Each row comes from the steps of one walk. Every step used is in the known rows, and no mark comes twice. Write the walk behind each row, first mark first.
Known rows
setar > ninif > zatep: [ 12.5 -11.8  -2.9  -1.2  21.0  11.2  25.2 -16.8   0.1  -2.4   2.1 -19.0
   4.5 -19.8   3.3  -6.7  11.0   4.6 -19.6 -20.1 -13.6   6.0 -25.4 -15.9
  11.0   8.7  -4.9 -10.5  -6.4  20.9  -0.5  27.2 -38.9]
gidol > bonituz: [ 15.6  21.0  -1.2  37.9  27.5  15.4  18.5  -5.8 -20.6   0.0  14.3   3.8
   6.2  -8.1   0.6 -21.1  18.4  -4.0   3.8  -1.5  -9.3  -9.5  -5.7   0.7
  -8.6 -25.2  -1.2  10.0 -10.4  11.4  -9.2  -0.2   1.7]
fazu > ninif > setar: [  0.6 -23.5  15.8   7.1  21.7  13.7  11.7   6.5   0.8 -16.5   4.9 -17.7
  -1.8 -17.5  -3.5 -21.9  28.2 -12.8   3.4 -12.4  -9.6  -8.6   8.6   6.4
 -22.3   9.7  -5.0  -8.8  -6.4  40.5 -12.5  30.7 -10.7]
zatep > ninif > felad > bonituz: [  6.5 -18.2  -5.5  42.4  20.6  -4.5  19.9   0.4 -10.6 -11.7  -0.6  -7.6
   8.2  -3.4 -12.2  -0.1  20.0   4.3 -18.8   6.9   1.1 -13.2   0.7 -15.0
  16.1  -3.6  -6.4 -13.6 -18.7  13.2 -24.4  23.3  -6.3]
felad > ninif > setar: [  6.3 -26.1  -5.1   3.0  40.0  12.8   2.9  -3.0   4.9  -0.1   1.9 -14.4
  -0.9  17.0 -15.2 -27.4  36.6  -9.4  -3.1  12.1  14.2  -4.5  13.8 -15.3
   9.7   8.1  -6.1 -32.5  -3.6  11.4 -25.3   8.4   7.9]
felad > ninif > setar > fazu > zatep > gidol: [ 16.1 -12.0   2.5  24.9  36.1  10.8   2.4 -15.6   3.8   3.0   1.7 -16.5
  13.8  20.4 -14.7 -26.0  42.9 -26.6   1.8   5.5  20.3  -5.6  13.5  -9.8
  -5.1  14.4  -8.1 -37.8  -9.0  20.2 -26.0  20.2  -1.8]
sobu > gidol > fazu > zatep > ninif: [ 23.7  13.5  -6.8  28.7  47.4   0.3  15.9  14.4  -7.6   4.4  -9.7 -19.8
  36.3 -11.7 -21.9 -13.0   8.6 -54.8  14.7 -18.5  22.8  -6.1  22.1   6.9
   0.1  -6.6  -5.5 -19.1 -26.2  11.2 -13.6  22.7 -12.0]
zatep > fazu: [ 25.4  16.1  -3.7  47.8  -1.3  16.5  16.6   9.5   1.5   6.2 -12.9  -9.6
  20.4  -6.0  -4.6  -2.2  25.9 -16.0   3.1  -1.8 -11.1 -12.7  -2.9  -3.5
  13.3  -1.3   0.0   0.5  -0.5  10.3  -6.2  11.9  -5.2]
zatep > gidol > fazu: [ 31.5   5.7   1.2  53.9   2.9   5.7  -1.0 -11.5 -10.4  11.3   9.4 -11.8
  27.3  -6.4 -13.3  -2.6  14.6 -37.6   7.6  -0.5  20.8 -19.0   0.9   1.6
 -29.6 -25.9  -4.7  -4.4 -13.0  17.0  -3.6  12.3   6.0]
bonituz > felad: [ 12.9   5.7  -7.5   1.2  -1.5  29.5  -1.2 -15.3 -24.4  -0.9  -0.4  -3.3
   5.0 -21.9  -9.0  -5.8  -3.4 -25.2 -29.1  -6.8 -17.6   1.1   2.6   0.6
  15.3 -13.2  -3.8  10.0  15.7  25.7  -7.9  25.9  -5.9]
felad > bonituz > gidol > ninif: [ 16.9  -3.0   4.1  38.5  11.2   6.2  10.7 -22.3   5.9  -6.3   5.4  -2.6
  -3.0  23.5 -21.7 -16.9  15.6 -27.2  15.7   6.9  10.2 -24.3   7.2 -10.0
  -5.0 -13.9  -9.1   2.5 -11.1  57.1 -14.2   5.8  -7.2]
zatep > gidol > fazu > ninif > felad > bonituz: [ 28.6  -1.1  10.2  68.7   3.3   3.8   5.5  -1.7 -18.5  -1.0  11.1 -16.1
  26.0  -5.9 -18.4  -5.6  15.7 -28.6   1.6   2.6  24.0 -29.1   3.1   6.6
 -45.4 -23.3  -3.2 -13.8 -19.6  32.6 -10.6  18.7   0.3]
ninif > zatep > gidol > bonituz: [ 13.8  12.7   1.3  44.9  19.9   1.9   8.3 -12.7 -11.7  -4.0  16.3 -21.4
   5.5 -10.0  -4.3  -4.8  20.8   7.8 -16.1   1.2  21.0 -11.6 -20.2   5.6
  -7.3 -16.1  -5.4   2.1 -20.5  10.8  -4.2  36.0   9.5]
zatep > gidol > bonituz > felad > ninif > setar > fazu: [ 29.0   9.8   4.6  71.6  13.8   9.9 -10.3 -22.2 -28.6  16.1  13.2  -9.1
  17.7  -3.9 -14.9 -24.0  31.8 -34.3 -12.9  11.9  22.5 -18.4  -7.4  -0.8
 -19.9 -26.4  -7.5 -11.3  -9.6  33.7 -19.8  17.9   0.6]
sobu > gidol > ninif > felad > bonituz: [  9.8   3.1 -11.9  11.5  53.7   6.6   9.0  23.2 -21.6   1.4   0.7 -22.5
   0.0   2.8 -29.5 -15.0   7.5 -27.8   3.5 -15.4  18.7 -19.5  20.9   4.7
  16.2  -9.6  10.3 -18.9 -14.6   7.4 -32.9 -11.1 -25.0]
ninif > setar > fazu > zatep > gidol > bonituz > felad: [ 18.6  27.8   4.8  42.0  14.0  18.9   5.7 -13.7 -12.4   4.4   6.5 -11.6
  22.5  -8.3  -4.8 -33.3  49.9 -22.6   8.5 -13.7  -1.1   0.1   6.2   0.5
  -9.4   3.2 -13.5  14.9 -16.3  45.2 -31.4  31.6 -14.1]
felad > bonituz > gidol > zatep > ninif > setar > fazu: [ 21.4   8.6   9.6  55.0  14.7  -5.7  11.1 -20.0  11.0  -1.5  -5.7  -4.8
  13.3  14.5 -16.7 -17.6  34.9 -28.2  13.2  -0.7  11.1 -16.7   4.4 -21.5
   2.0  -7.2 -21.2  10.3 -17.7  61.9 -25.5  31.5  -7.0]
fazu > zatep > gidol: [  8.9  12.9   6.1  24.6  11.4   9.0  20.7 -13.9   7.7 -13.3   4.5  -1.2
   7.1  -8.5  -7.7  -2.1  15.0 -36.5   8.5  -6.4  13.4  -7.5  -7.9  14.9
 -24.9  -6.9  -8.4   1.1 -28.3  30.3  -0.5  52.2  -5.6]
setar > fazu > zatep > gidol: [ 24.7  34.4  11.2  39.2  11.3   9.5  18.2 -27.4  -0.1   1.0   0.8  -5.5
  34.8  -3.0  -2.6   0.4  20.4 -47.8  11.9 -20.3  -2.9  -5.7   3.0   9.1
 -16.3  13.1  -5.8   0.8  -8.7  18.8  -6.5  25.6 -24.7]
ninif > setar: [  2.9  -0.3  -6.1   1.6  20.9  17.2   7.5   7.7   6.4  -2.3   5.4 -13.2
  -0.9  -3.2  -7.6 -27.6  44.0  -1.4  11.3  -5.4  -5.9   0.7   7.3  -8.2
   9.7   7.1 -12.4  19.0  -8.7  23.6 -27.2  12.3   0.4]
bonituz > gidol > ninif > setar > fazu > zatep: [ 19.0  -7.1  11.9  13.5  -2.0   7.9   2.7 -36.7  -9.8   3.6   0.2 -16.9
   0.2  -2.1  -6.5 -23.9  26.9 -36.3  20.0 -18.8   9.5 -10.5  11.7   2.3
  -8.8  -0.9  -2.4  -1.7 -12.3  57.7  -7.4  20.5 -10.6]
felad > bonituz > gidol > ninif > zatep: [ 15.2   0.2   3.8  39.3  12.7   5.1  11.9 -22.9   6.3 -10.1   5.9  -8.3
  -3.9  22.4 -20.6 -15.4  15.8 -16.8   9.2   5.1  12.5 -21.9   4.5  -9.6
  -2.1 -12.0  -8.8   2.7 -12.9  55.0 -13.4  15.9  -5.1]
ninif > felad > bonituz > gidol > zatep: [ 13.3  14.0  -4.6  29.9   6.3  10.0  20.9   7.6 -24.7 -11.8   1.3  -8.6
   1.1   1.6 -17.9  -7.5  18.0  14.9  -8.1   1.8   6.8 -24.7   1.3  -3.3
   2.7 -14.2  -2.5  20.6 -18.1  28.0 -25.6  10.2  -6.9]

Write each row's walk
[  7.3   4.9   7.0  21.8  12.2  12.2  20.0 -11.7 -11.8 -15.5   7.7  -7.0
  -3.9  -9.6  -8.7  -4.8  11.2 -22.5   5.6 -16.2  16.1  -9.1  -3.2  18.2
 -29.0 -13.4  -0.2  -9.7 -33.2  31.0 -10.1  47.1 -12.2] -> fazu > zatep > gidol > ninif > felad
[ 19.7  22.6  10.2  33.3  17.9   5.1  24.4 -28.9   1.2  -2.7  -6.2  -4.6
  35.5  -5.6   2.9   2.7  21.4 -41.7   7.3 -24.5 -13.6   2.8   7.0   2.1
  -2.5  19.0  -7.8 -10.1  -6.6  15.2  -8.5  33.3 -27.2] -> setar > fazu > zatep > ninif
[ 25.5  17.4  -0.9  47.8  24.7  25.4   2.1 -19.0 -41.7   8.0  10.0  -3.9
  15.5  -6.0  -6.0 -34.5  25.6 -12.5 -17.3   2.0  -5.0  -4.3   3.7  -6.3
  -3.1 -21.1  -4.2  -9.0  -0.4  29.0 -23.0  11.5  -1.3] -> gidol > bonituz > felad > ninif > setar > fazu
[  5.5   2.8   8.6  21.7  16.0  12.1  14.8 -15.3   1.7 -10.9   8.8  -7.0
  -3.0  -6.4  -8.1 -14.3  22.4 -29.9  15.7 -16.0  16.6  -3.6  -1.2  13.7
 -28.2 -11.1  -5.3  -8.9 -33.4  42.6 -12.4  52.6  -9.6] -> fazu > zatep > gidol > ninif > setar
[ 16.8 -14.0   0.1  16.3  16.2   5.2  16.8 -18.1  -0.3   1.7   5.4 -21.6
   6.6 -19.7  -0.9  -4.1  14.4  -5.7 -20.4 -13.2   1.7  -1.5 -30.2 -15.4
   1.4   3.7  -5.5 -13.8 -11.0  24.1   0.8  30.1 -36.1] -> setar > ninif > zatep > gidol
[  7.5  15.2 -10.4  26.9  16.3  18.7  25.7  17.4 -20.5 -16.0   7.9  -5.2
   1.8   6.5 -18.3  -6.5  15.3  22.8  -9.7   6.2  -2.5 -23.7   4.2  -2.0
   6.0  -5.7   1.5  18.1 -12.0  12.3 -30.2  -3.8 -10.9] -> ninif > felad > bonituz
[  5.9 -18.8  18.8  23.6  20.0   1.9  12.4  -4.1  -2.2 -19.0   8.5 -26.4
   1.7 -21.8  -2.9   0.6   8.6 -11.0 -16.6 -10.2   9.6 -14.8  -8.7  14.3
 -29.6   3.2  -1.9 -20.5  -7.8  29.0   4.5  49.3  -4.8] -> fazu > ninif > zatep > gidol
[ 14.5   4.6  -6.0   6.6  56.9   5.6  -1.4  11.7 -12.7  11.7  -2.4 -26.6
   7.9  -1.3 -22.8 -24.4  22.9 -45.6  16.2 -26.0  15.0  -7.6  24.2   0.9
  16.8   1.5   2.9 -18.3 -10.6  12.9 -33.8  -5.4 -27.2] -> sobu > gidol > ninif > setar > fazu
[ 13.1 -10.1  -7.2   2.9  14.8  24.0  -2.0 -22.0 -25.3  -4.1   0.5 -14.9
   2.7  -8.0 -12.2  -7.9   0.1 -12.1 -45.2   2.5   1.8   2.8   2.8  -3.4
  19.3  -7.5  -3.1 -24.7  13.2  20.4 -10.4  37.9   2.7] -> bonituz > felad > ninif > zatep
[  7.6   8.1   7.0  33.9  14.1  11.7  21.6 -10.8  -6.6 -17.0   9.1  -2.9
  -3.2  -0.5 -12.9  -7.5  14.6 -23.3   9.3 -10.2  19.1 -12.7  -1.9  15.1
 -30.0 -17.4  -2.8  -9.1 -37.0  41.4 -16.9  46.8 -13.9] -> fazu > zatep > gidol > ninif > felad > bonituz
[ 16.1   4.7  -9.2  16.1  51.1   3.9   6.2  16.6 -13.2   6.9  -4.7 -31.2
   5.8  -5.0 -20.9 -10.2  10.5 -32.0   3.4 -22.2  20.8  -9.8  13.1   4.9
  22.3  -5.3   7.6 -26.3 -11.7   4.3 -21.2  11.2 -19.3] -> sobu > gidol > ninif > zatep > fazu
[ 17.3 -14.8   4.0   6.1  -5.7   8.6   4.6 -26.6 -27.5   1.9   3.1 -18.3
  -8.4  -5.6 -12.2 -10.6   8.8 -16.6   0.7 -10.7  10.4 -20.5   5.3   4.3
  -4.0 -12.3   8.0  -1.5  -6.7  36.2  -3.2   4.0  -7.3] -> bonituz > gidol > ninif > felad
[ 19.4  22.1  -3.2  39.3  13.6  25.8   8.3 -13.9 -40.6   3.3  12.0   4.1
   7.7 -19.6  -2.5 -22.4  10.0  -8.8 -17.8  -2.9 -12.8  -5.6  -5.6   1.7
  -3.7 -33.2  -2.2  10.9  -1.5  27.4 -11.8  14.4  -0.7] -> gidol > bonituz > felad
[ 20.5  10.9  -3.8  40.1  25.0  23.2   6.7 -18.2 -40.3   1.1  11.4  -5.0
   6.3 -10.5  -4.7 -24.8  11.9  -0.8 -28.8   4.1   0.3  -4.0  -4.7  -2.6
  -0.9 -28.4  -1.1 -13.2  -2.5  23.0 -13.3  21.9   5.7] -> gidol > bonituz > felad > ninif > zatep
[ 22.3   6.9  11.9  56.6   7.6   0.5  16.1  -7.9   9.0  -7.5  -9.0  -2.5
   8.0   9.2 -17.3 -12.7  23.2 -27.8  10.8   2.6   9.7 -25.0  -0.5 -11.4
 -11.7 -14.6 -15.5   5.9 -13.5  64.8 -11.9  34.8  -6.5] -> felad > bonituz > gidol > zatep > fazu > ninif
[ 27.3  19.6  20.3  51.6  13.2   9.3   8.3 -25.7 -25.0   0.7   6.6 -20.4
  31.6 -18.4   2.9  -4.0  14.5 -30.7 -14.8 -19.4  -6.7 -12.1   0.2  10.5
 -23.2   6.9  -0.1 -14.2   6.8  27.1  -6.6  30.1 -24.5] -> setar > fazu > ninif > zatep > gidol > bonituz > felad
[ 20.1  -6.5   0.7  28.3  19.0   5.6  18.0 -19.9  -8.3   4.4  10.3 -19.2
   8.1 -20.6   1.5 -10.8  17.3  -1.3 -20.0 -11.4   2.6  -3.2 -33.2 -14.1
  -4.1  -4.1  -4.9 -14.4 -15.7  28.6  -0.4  29.5 -34.4] -> setar > ninif > zatep > gidol > bonituz
[ 23.1  20.8   4.2  25.3  14.3   7.4  17.9   9.0  -9.5   5.2 -20.8  -5.7
   9.6 -21.7   5.9   2.7  21.8 -10.7   1.4 -28.4  -7.7   2.0  -5.7  -7.0
   7.4 -24.3  -7.1   2.7  -9.7  10.8 -14.4  46.9  -4.0] -> gidol > zatep > fazu
[ 10.5 -20.5  -2.3  44.3  12.2  -9.2  17.1  -6.7  -9.8  -9.6  -2.1 -10.8
   7.6  -3.3 -14.3  -3.1  21.1  -3.1 -18.1   9.3   7.1 -17.0   0.1 -14.2
  13.4  -4.2  -8.0 -11.7 -19.9  24.7 -20.1  23.8  -3.6] -> zatep > ninif > felad > bonituz > gidol
[ 27.9   1.5  13.7  30.6 -10.4   1.0  10.8  -9.9 -18.9   4.3 -19.1 -18.1
   7.1 -21.6  -4.3  -4.0  20.2 -21.7  -3.0 -15.1  11.5 -18.4  -6.1   1.5
  -8.8 -15.1  -3.9   4.5 -11.7  44.4   0.9  42.6  -1.1] -> bonituz > gidol > zatep > fazu > ninif > felad
[  9.0   0.4  -8.0  -1.5  57.5   2.1   5.1  11.3 -12.3   1.4   0.5 -30.2
  -0.6  -5.2 -21.3 -11.5   2.9 -32.0   1.9 -23.9  20.6  -6.6  13.9   6.1
  20.2  -6.4   6.9 -23.1 -12.0   2.2 -19.0   8.3 -18.0] -> sobu > gidol > ninif > zatep
[ 16.6 -12.1  -5.1  14.5  11.5  21.7  -6.6 -25.0 -25.1  -0.7   1.4 -16.9
   4.0  -7.2 -16.4  -8.2   2.3 -19.5 -46.5   6.0  13.2  -2.3  -0.2  -3.4
  11.5 -11.3  -5.2 -27.7   9.4  23.1 -10.8  40.5   4.5] -> bonituz > felad > ninif > zatep > gidol
[ 19.7  24.6 -10.6  29.5  47.8  10.6   4.3  14.2 -26.9  10.3   0.5 -11.2
  16.4 -14.2 -22.8 -23.4   9.2 -42.5  -7.8  -5.8  12.8 -11.6   8.5   5.9
  15.9 -19.0  -0.6  -2.9  -7.7  14.2 -17.9   1.7 -11.7] -> sobu > gidol > bonituz > felad
[  8.9 -10.2  17.2  24.2  13.6   7.7  22.2   8.0 -22.0 -22.6  -0.9 -13.7
  -2.4 -14.2  -9.9  -6.1  10.9  -0.4 -10.4 -10.4   0.0 -24.4   4.8   9.1
 -28.2  -5.7   0.0  -6.5 -12.7  42.2 -13.2  32.6 -14.2] -> fazu > ninif > felad > bonituz > gidol > zatep
[ 20.2   4.3   6.0  46.5  11.8   5.6   6.8 -24.0   6.7  -2.1   4.9  -7.6
   6.1  24.5 -21.2 -25.0  29.3 -29.0  22.3   2.1   8.3 -22.9  13.1 -13.0
  -3.5  -4.6 -10.7   5.3 -10.6  62.7 -24.2   4.7 -13.5] -> felad > bonituz > gidol > ninif > setar > fazu
[ 26.7  41.5  12.8  52.2  14.1  10.2  18.5 -27.4  -9.1   3.1   3.9  -2.8
  34.6  -4.2   0.0  -5.0  23.7 -43.7  13.4 -18.2  -2.0  -8.4  -0.6  10.1
 -21.5   5.0  -5.3   0.8 -12.7  21.7  -9.4  24.2 -24.6] -> setar > fazu > zatep > gidol > bonituz
[ 18.7  -7.0  -5.9  11.0  13.9  28.6  -7.8 -20.4 -25.3   4.9  -2.0 -12.4
  11.6  -3.4 -14.1 -23.1  19.3 -25.9 -30.7   0.0  -2.8   2.1  13.7  -8.9
  15.8   0.0  -6.7 -20.2  15.8  29.9 -22.7  23.0  -5.2] -> bonituz > felad > ninif > setar > fazu
[ 25.1  32.6  11.6  50.4  13.8  11.3  19.2 -23.2 -12.3  -3.0   3.4  -6.9
  28.2   4.4  -6.9  -2.9  20.9 -35.2  12.0 -20.1   0.5 -12.2   7.0   8.3
 -20.6   6.1  -0.7  -5.4 -14.3  27.5 -20.7  20.1 -31.4] -> setar > fazu > zatep > gidol > ninif > felad > bonituz
[ 26.2  -2.3  16.7  29.5  -7.1  -1.0   5.3 -13.1  -7.4   6.2 -18.2 -18.0
   7.9 -19.7  -4.0 -14.7  31.4 -29.9   5.9 -15.3  11.8 -12.6  -4.2  -5.0
  -8.9 -12.2  -9.4   6.2 -13.3  53.4  -1.1  48.4   1.3] -> bonituz > gidol > zatep > fazu > ninif > setar
[ 18.8  27.2   7.6  45.7  19.1   6.5  29.1 -22.1  -5.1  -7.1  -3.6  -4.1
  34.9   0.5  -2.1  -0.3  24.1 -28.1   4.5 -17.5 -10.6  -5.4   8.7   1.2
  -3.5  17.3  -6.9  -5.6 -13.8  21.5 -18.7  30.1 -28.3] -> setar > fazu > zatep > ninif > felad > bonituz
[ 26.5  -0.3   8.0  30.3  10.1  19.3  19.6   7.6 -34.5  -7.8   3.7 -18.2
  29.0 -21.1  -2.7  -6.2   3.9  -6.6   0.8 -21.4  -6.3 -14.5  20.3  11.2
 -37.3 -13.6   6.0 -12.4 -10.0  16.5  -7.5  12.4  -3.9] -> gidol > fazu > ninif > felad
[ 25.3  -1.0  -0.6  33.4   4.1  11.0  28.4  -1.6 -19.1   2.9  -7.6 -12.3
   7.6 -12.4  -7.2 -12.1  22.6   6.7 -13.6 -12.3  -7.8 -14.4 -19.7 -21.5
   3.4  -3.3  -2.0  -3.3 -16.2  43.9 -18.0  17.6 -47.2] -> setar > ninif > felad > bonituz > gidol > zatep > fazu
